What can hang from each mark:
z_848: z_301
z_227: z_301
z_936: z_385 z_961
z_385: z_871 z_936
z_961: z_301 z_317 z_871 z_936
z_317: z_390 z_961
z_390: z_317
z_301: z_227 z_961

Every row comes from one small tree of marks. Brackets hold a mark, then the marks that hang from it, in the order of their numbers. Every link used is in the known rows. Which tree was each row made from?
In the rows, zero is written as 128.
Known rows:
{z_227 {z_301 {z_961 z_317 z_936}}}: [ 97 166 180 162 174 152 105 138 135 114 134  86  97  84  93 113 169 164
 101 173 136 137  95 118 130 119 138 146 148 117 141 127 132 120 145 100
 139 121  95 115 134  51 124 145 138 133 128 127 113  99  58 151 119  97
 131]
{z_936 z_385}: [150 190 178 130 173 117 124 170 131  98 102  69 111  95 112 124 133 131
 138 116 151  90 131 124 137 133 137 111 121 132 161 107 139 166 117 109
 125 116 108 128 109 148 134 110 149 151 138 133 108 133 108 189 140 158
 116]
{z_936 {z_961 {z_301 z_227} z_317 z_871}}: [184 189 184 130 171 114 121 181 121 118 101  84  97 136  98 172 183 174
  83 115 152 119 134 120 148 137 101 145 130 133 128 122 119 142 107 103
 154 106  85 128 129  84 112 131 162 147 119 149 116  97 121 183 114 149
 146]
{z_385 z_936}: [135 179 178 128 180 133 135 152 124 110  91  88 104  77 133 127 165 136
 144 120 150 133 116 103 135 140 136 108 128 131 147 120 142 161 109 101
 117 114 110 145  99 133 128 122 142 138 113 128 118 140  93 162 137 137
 131]
{z_385 z_871 {z_936 z_961}}: [158 158 207 145 169 149 139 145 122 104  81  96 105  77 117 139 174 147
 160 115 164 135 120 114 136 163 123  94 111 128 166 111 128 132  93 119
 111 112 110 136 121 103 113 130 150 164 112 131 117 153 110 175 129 139
 135]
{z_301 z_227 {z_961 z_317 z_871 z_936}}: [126 172 191 152 162 138 116 180 132 116 118  81  80 130  89 179 186 188
  98 168 149 130 107 137 127 127  95 163 139 138 141 121 139 133 139 105
 147 102  73 124 113  55 115 169 126 142 111 152 107 107  79 154 117 108
 165]
{z_961 {z_317 z_390} z_871 {z_936 z_385}}: [143 199 171 144 136 132 135 220 119 111 121  45 139 126  87 152 168 165
  82 139 141 123 140 142 116 120 119 143 143 151 154  98 166 161 125 130
 120  93  76 104 120  96 132 170 143 163 135 147 131 117  59 160 101 124
 138]
{z_317 z_390 {z_961 z_871 z_936}}: [132 178 172 128 145 153 153 211 125  98 109  62 127 113 119 142 166 158
  98 148 161 142 120 145 118 133 116 123 136 138 125 112 167 157 116 119
 103  90  96 108  87  76 119 173 120 145 129 172 139 116  76 169 102 129
 119]
{z_227 {z_301 {z_961 {z_317 z_390}}}}: [128 187 203 151 159 140 111 140 124  97 134  65 111  77  90 116 179 143
 101 144 128 133 113 113 112 117 155 129 144  86 139 115 125 134 147 101
 134 114 117 114 124  77 139 140 156 140 153 124 136 103  63 159 104  84
 130]
{z_390 z_317}: [133 169 186 123 166 142 127 137 122 126  89  93 120  70 116 100 156 125
 125 129 149 106 133 130 127 139 130 109 111 145 146 120 126 171 117  93
 127 108  94 130 117 120 148 127 164 114 140 124 113 118 101 158 121 136
 120]
{z_301 z_961}: [124 159 169 134 178 124 121 141 129  89 119  85  85  78 113 138 164 138
 144 146 153 113 111 113 136 127 139 111 127  98 165 121 130 144 125  94
 128 120 114 130 105 107 119 116 132 141 131 140 113 133  91 179 135 134
 128]
{z_385 z_871 {z_936 {z_961 z_317}}}: [168 156 220 159 142 152 132 140 119 125  80 103 108  76 107 144 189 152
 137 108 156 139 112 111 142 168 123 113 121 137 167 107 132 141  95 118
 116 114  99 133 145  87 111 127 166 163 106 132 108 145 112 159 134 130
 143]
{z_390 {z_317 {z_961 z_301 z_871}}}: [148 151 146 110 150 142 131 159 130 124  83  81 118 124 134 129 144 143
  98 131 162 108 126 127 157 116 130  97 103 127 135 110 118 164 110  98
 141 100  96 117  91  90 109 143 156 112 151 148 134 119 100 180 110 165
 136]
{z_385 z_871 {z_936 {z_961 z_301}}}: [165 150 180 130 181 136 135 155 127 106  83  84 107  89 123 144 168 151
 142 108 155 126 117  94 154 160 127  93 102 120 160 100 118 136  95 123
 138 115 116 125 114 102 105 110 152 161 119 131 126 152 116 184 130 159
 132]
{z_227 {z_301 {z_961 z_871 z_936}}}: [ 95 159 148 136 189 150 117 161 131  92 152  69  88 107 106 143 165 170
 118 192 143 120 102 131 134  98 137 127 148 104 136 133 133 111 146 106
 133 113  89 122 102  55 122 168 107 150 139 135 129 107  40 167  96 115
 143]
{z_227 {z_301 z_961}}: [113 165 174 140 195 130 118 125 129  91 136  82  87  82 113 115 155 141
 136 157 141 109 105 115 127 118 156 110 137  92 140 130 115 125 138  89
 137 122 125 131 108  92 135 124 141 146 152 125 127 113  76 177 117 115
 124]
{z_301 z_227 {z_961 {z_317 z_390} z_871}}: [153 192 225 144 153 125 124 183 115  92 120  64  97 119  86 169 199 166
 101 135 144 130 121 131 108 124 113 146 138 106 135 117 130 149 134 102
 134  91  93 126 107  87 128 155 141 155 132 151 129 117  71 159  99  95
 163]
{z_385 z_871}: [130 163 195 144 181 140 142 156 124 111 100  98 118  83 118 128 163 149
 149 121 150 114 116 111 125 139 136 102 120 111 158 109 130 149 113 124
 126 113 102 128 113 125 132 123 131 153 134 130 103 151 105 169 139 146
 130]
{z_390 {z_317 {z_961 z_301 {z_936 z_385}}}}: [136 155 155 135 147 146 123 179 148 126  77  65 119 118 109 111 116 134
  96 132 154  90 124 128 149 139 124 109  98 163 138  89 126 183 114 100
 154 101 105 106  97  85 119 139 176 110 140 149 131 123 105 183 126 166
 101]
{z_936 z_385 {z_961 {z_301 z_227} z_871}}: [186 199 169 119 186 104 128 199 131  96 106  57  88 160 102 175 145 150
 110 107 158  80 141 128 150 129 106 130 115 130 141 109 113 143 110 111
 159 102  97 127 109 112 116 128 159 161 133 144 133 114 123 217 108 173
 143]
{z_301 z_227}: [142 210 221 138 202 121 128 167 128 105  97  93 101 100 116 132 167 141
 134 114 147 109 127 118 116 150 113 132 126 135 121 130 125 164 117 101
 135 107 106 144 104 128 153 122 143 138 126 133 102 120 121 175 139 138
 122]
{z_227 {z_301 {z_961 z_936}}}: [ 90 162 167 148 195 149 112 142 133  98 146  74  91  87 103 114 156 153
 122 182 142 120  99 126 126 122 141 130 141 110 137 127 129 119 147 101
 139 121 107 120 120  61 130 146 124 138 134 129 125 107  61 166 116 113
 115]
{z_961 z_301 z_317 {z_936 z_385}}: [145 177 147 147 165 121 109 191 141 133 103  62 127 114  97 129 141 157
  85 130 131 106 122 109 154 122 122 141 130 154 154  98 145 169 120 122
 160 112  89 112 128 103 120 123 159 141 126 140 111 119 100 172 141 164
 115]
{z_385 z_871 z_936}: [136 161 200 145 179 145 144 160 127 110  86  99 118  73 131 130 170 148
 159 118 145 134 112 102 128 150 132  95 119 127 152 109 132 153 107 124
 121 114 105 138 101 131 129 128 140 154 121 119 113 162  95 161 144 137
 138]
{z_961 {z_301 z_227}}: [149 201 189 124 211 105 120 177 133 109  95  80 106 117 122 122 157 150
 115 112 139 106 125 100 131 135 117 129 116 123 119 121 113 166 122 108
 158 107 109 137  98 128 145 113 146 129 135 133 113 118 123 188 135 160
 122]
{z_848 z_301}: [152 183 186 133 184 132 116 151 130 110 107  88 143  85 143 126 150 134
 118 113 151 124 140 110 127 141 144 107 121 108 155 127 119 168 122  87
 140 123 122 148 110 124 139  95 130 139 137 129 109 130  97 178 140 154
 140]
{z_936 {z_385 z_871} z_961}: [170 164 200 148 160 135 139 167 127  99  94  79 106  96  87 141 139 135
 155 109 173  95 133 130 140 151 130 103 111 127 180  98 126 138 106 130
 120 113 104 120 129 113 119 118 154 176 133 135 113 149 125 199 131 154
 128]

Which tree is each row?
[164 168 162 120 160 131 141 165 114 100 102  86  91 100 129 163 179 150
 132 128 166 130 133 131 145 136 123 105 127 133 154 120 143 133  94 105
 103 108  89 143 113  98 110 143 138 154 108 139 127 125  91 175 115 149
 152] => {z_385 {z_936 {z_961 z_871}}}
[145 171 155 141 147 145 144 204 142 102 103  67 112 145 119 153 130 155
 115 149 164 104 117 151 146 128 118 122 132 150 144 105 156 158 114 120
 120 104  91 117  87  89 101 165 128 151 134 165 124 131  95 186 122 165
 130] => {z_317 {z_961 z_871 {z_936 z_385}}}
[174 154 195 149 157 139 127 150 125 128  76  99 108  86 110 143 181 159
 119 108 149 135 116  89 160 148 128 110 107 127 164  99 123 139  95 126
 138 115 104 123 135  88 103 112 172 154 112 128 119 140 118 171 131 144
 144] => {z_385 z_871 {z_936 {z_961 z_301 z_317}}}
[185 186 157 123 152 120 135 189 106 104 112  56 123 116 105 154 186 163
  68 116 155 134 142 116 135 116 129 129 130 113 147 109 138 140 106 113
 126 103  93 106 138  85 109 131 157 151 138 152 139 101  88 176  91 144
 137] => {z_936 {z_961 z_301 {z_317 z_390} z_871}}
[129 192 155 124 205 121 129 217 132 119 115  69 108 147 114 155 159 182
  92 143 135 113 117 120 127 121  96 144 133 138 108 123 136 143 131 119
 156 100  77 126  96  96 132 155 124 137 118 149 121 109  90 175 114 159
 139] => {z_961 {z_301 z_227} z_871 z_936}
[140 160 169 162 168 138 122 196 143 137  96  70 135 118  86 138 142 173
 104 125 132 106 114 103 147 132 119 131 124 139 163  89 145 161 122 145
 162 113  88 102 127  95 116 131 158 157 134 137 105 143 102 169 135 161
 125] => {z_961 z_301 z_317 {z_936 {z_385 z_871}}}
[185 202 195 131 191 105 119 188 138  96  94  66  88 127  95 144 136 133
 119  96 153  83 141 118 143 153 109 127 106 137 140 103 109 161 106 109
 158 107 115 133 117 117 131 100 175 149 131 139 121 116 144 216 124 172
 120] => {z_936 z_385 {z_961 {z_301 z_227}}}
[105 162 144 141 181 133 115 173 138  89 152  51  90 128  90 152 137 161
 115 184 141 100 110 136 139  98 136 126 142 114 146 116 132 122 144 113
 137 115  89 118  97  74 120 167 126 163 150 132 136 117  42 180 105 125
 145] => {z_227 {z_301 {z_961 z_871 {z_936 z_385}}}}
[163 168 128 109 181 110 127 173 119 103 116  73 103 115 126 158 158 153
 104 128 160 105 136 118 155 113 126 109 124 111 153 116 130 129 103 106
 134 112  97 123 117 100 108 119 137 150 133 150 128 111 103 192 108 172
 133] => {z_936 {z_961 z_301 z_871}}
[159 170 185 120 165 135 133 181 140 119  74  87 106 139 121 137 153 150
  96 125 153  99 124 127 139 140 107 114 103 145 104 112 102 174 115  95
 157  92  95 130  85  88 119 147 160 109 144 149 132 112 116 181 109 152
 144] => {z_390 {z_317 {z_961 {z_301 z_227} z_871}}}
[147 182 236 154 166 124 110 150 133 106 102  92  82  98  96 148 187 152
 127 130 147 117 110 112 125 146 118 144 132 120 142 121 120 153 127  95
 148 113 106 136 118  94 129 122 150 139 120 139 100 118 112 167 138 107
 147] => {z_301 z_227 {z_961 z_317}}
[171 203 195 122 175 125 142 213 131  95  95  65 115 145 125 152 164 151
  93 108 156 120 129 121 120 129 116 121 124 119 103 111 123 169 116 113
 144  87 109 123  72  98 127 149 140 140 149 161 146 112 111 192 101 142
 133] => {z_317 z_390 {z_961 {z_301 z_227} z_871}}
[134 188 194 140 151 159 149 194 131  98 101  69 130  90 120 115 161 137
 103 138 159 144 122 134 110 150 126 127 131 146 129 107 158 166 124 112
 105  94 113 110 105  78 126 152 129 133 127 164 131 117  90 168 122 130
  97] => {z_317 z_390 {z_961 z_936}}
[168 201 252 160 167 132 104 165 133  95 107  68 127 100  98 150 187 145
  95 108 144 139 142 108 105 157 124 142 129  98 144 121 106 171 145  86
 157 107 123 137 118  88 136 112 146 147 132 143 124 123  78 171 113  97
 161] => {z_848 {z_301 z_227 {z_961 {z_317 z_390}}}}
[150 187 230 145 196 128 101 152 137  95 108  82 109 104 122 154 163 143
 129 124 154 116 135 112 119 151 125 125 120  97 149 126 102 158 138  83
 164 118 126 153  96 103 131  97 126 143 132 140 115 130  99 192 135 125
 155] => {z_848 {z_301 z_227 z_961}}
[139 175 206 158 152 151 104 173 133 111 120  58 145  82 102 139 181 158
  87 138 139 154 138 114 110 136 131 139 129 108 167 111 137 156 141  98
 137 108 116 118 127  60 125 129 128 144 124 149 130 121  53 158 110 105
 143] => {z_848 {z_301 {z_961 {z_317 z_390} z_936}}}
[129 174 194 143 192 145 109 185 136 103 128  73 104 141 113 179 173 173
 112 157 144 125 129 131 122 143 103 139 129 114 141 131 114 140 142  93
 158 106  96 143  91  67 119 141 104 153 122 153 122 122  64 177 107 127
 175] => {z_848 {z_301 z_227 {z_961 z_871 z_936}}}
[118 157 189 143 143 170 139 154 139 129  82  95 118  88 116  98 146 132
 111 153 167 120 118 144 123 157 118 118 112 165 130 111 136 169 117  91
 120 102 100 117 110  65 122 151 153 106 125 147 119 116  98 158 125 133
 107] => {z_390 {z_317 {z_961 z_936}}}
[132 152 156 149 140 131 118 184 133 114 128  58  98 130  83 175 161 172
 106 166 149 107 113 135 148 109 119 139 139 129 174 102 152 138 133 116
 136 112  76 114 119  78 102 155 141 157 122 152 115 128  58 167 117 128
 151] => {z_301 {z_961 z_317 z_871 {z_936 z_385}}}
[133 136 201 162 134 177 143 169 146 125  76  84 123 103  88 118 129 137
 134 141 162  97 118 143 132 166 119 107  99 166 158  88 130 177 115 121
 127 100  98 106 105  78 116 160 157 136 138 140 118 149 105 176 127 141
 120] => {z_390 {z_317 {z_961 {z_936 {z_385 z_871}}}}}
[171 202 196 126 202 111 121 173 130 103  99  84  87 109 108 137 163 145
 114 106 159 108 133 116 139 153 109 133 113 131 129 120 110 143 111 102
 152 107 113 137 121 101 135 103 160 140 114 144 120 103 142 200 124 163
 118] => {z_936 {z_961 {z_301 z_227}}}
[119 180 219 161 167 140 112 164 139 111 112  88  82 105  86 143 185 171
 105 157 143 131 103 123 122 153 106 163 138 139 137 118 133 145 139  98
 145 109  92 127 125  66 127 147 139 134 109 147 100 111  93 157 133 107
 140] => {z_301 z_227 {z_961 z_317 z_936}}
[147 196 164 119 206 106 123 195 127 111 106  76 105 145 124 156 165 167
 108 122 141 104 125 113 134 116 111 128 129 117 117 124 122 154 119 108
 158 103  90 134  89 122 132 136 134 135 136 140 121 115 107 186 116 160
 147] => {z_961 {z_301 z_227} z_871}
[169 215 198 125 170 112 127 205 118 115 103  62 122 136 108 153 185 165
  67 104 130 123 137 110 113 117 113 146 131 123 113 108 130 164 121 114
 157  92  86 121 105 110 138 146 156 142 139 144 135 106  92 165  97 129
 148] => {z_961 {z_301 z_227} {z_317 z_390} z_871}
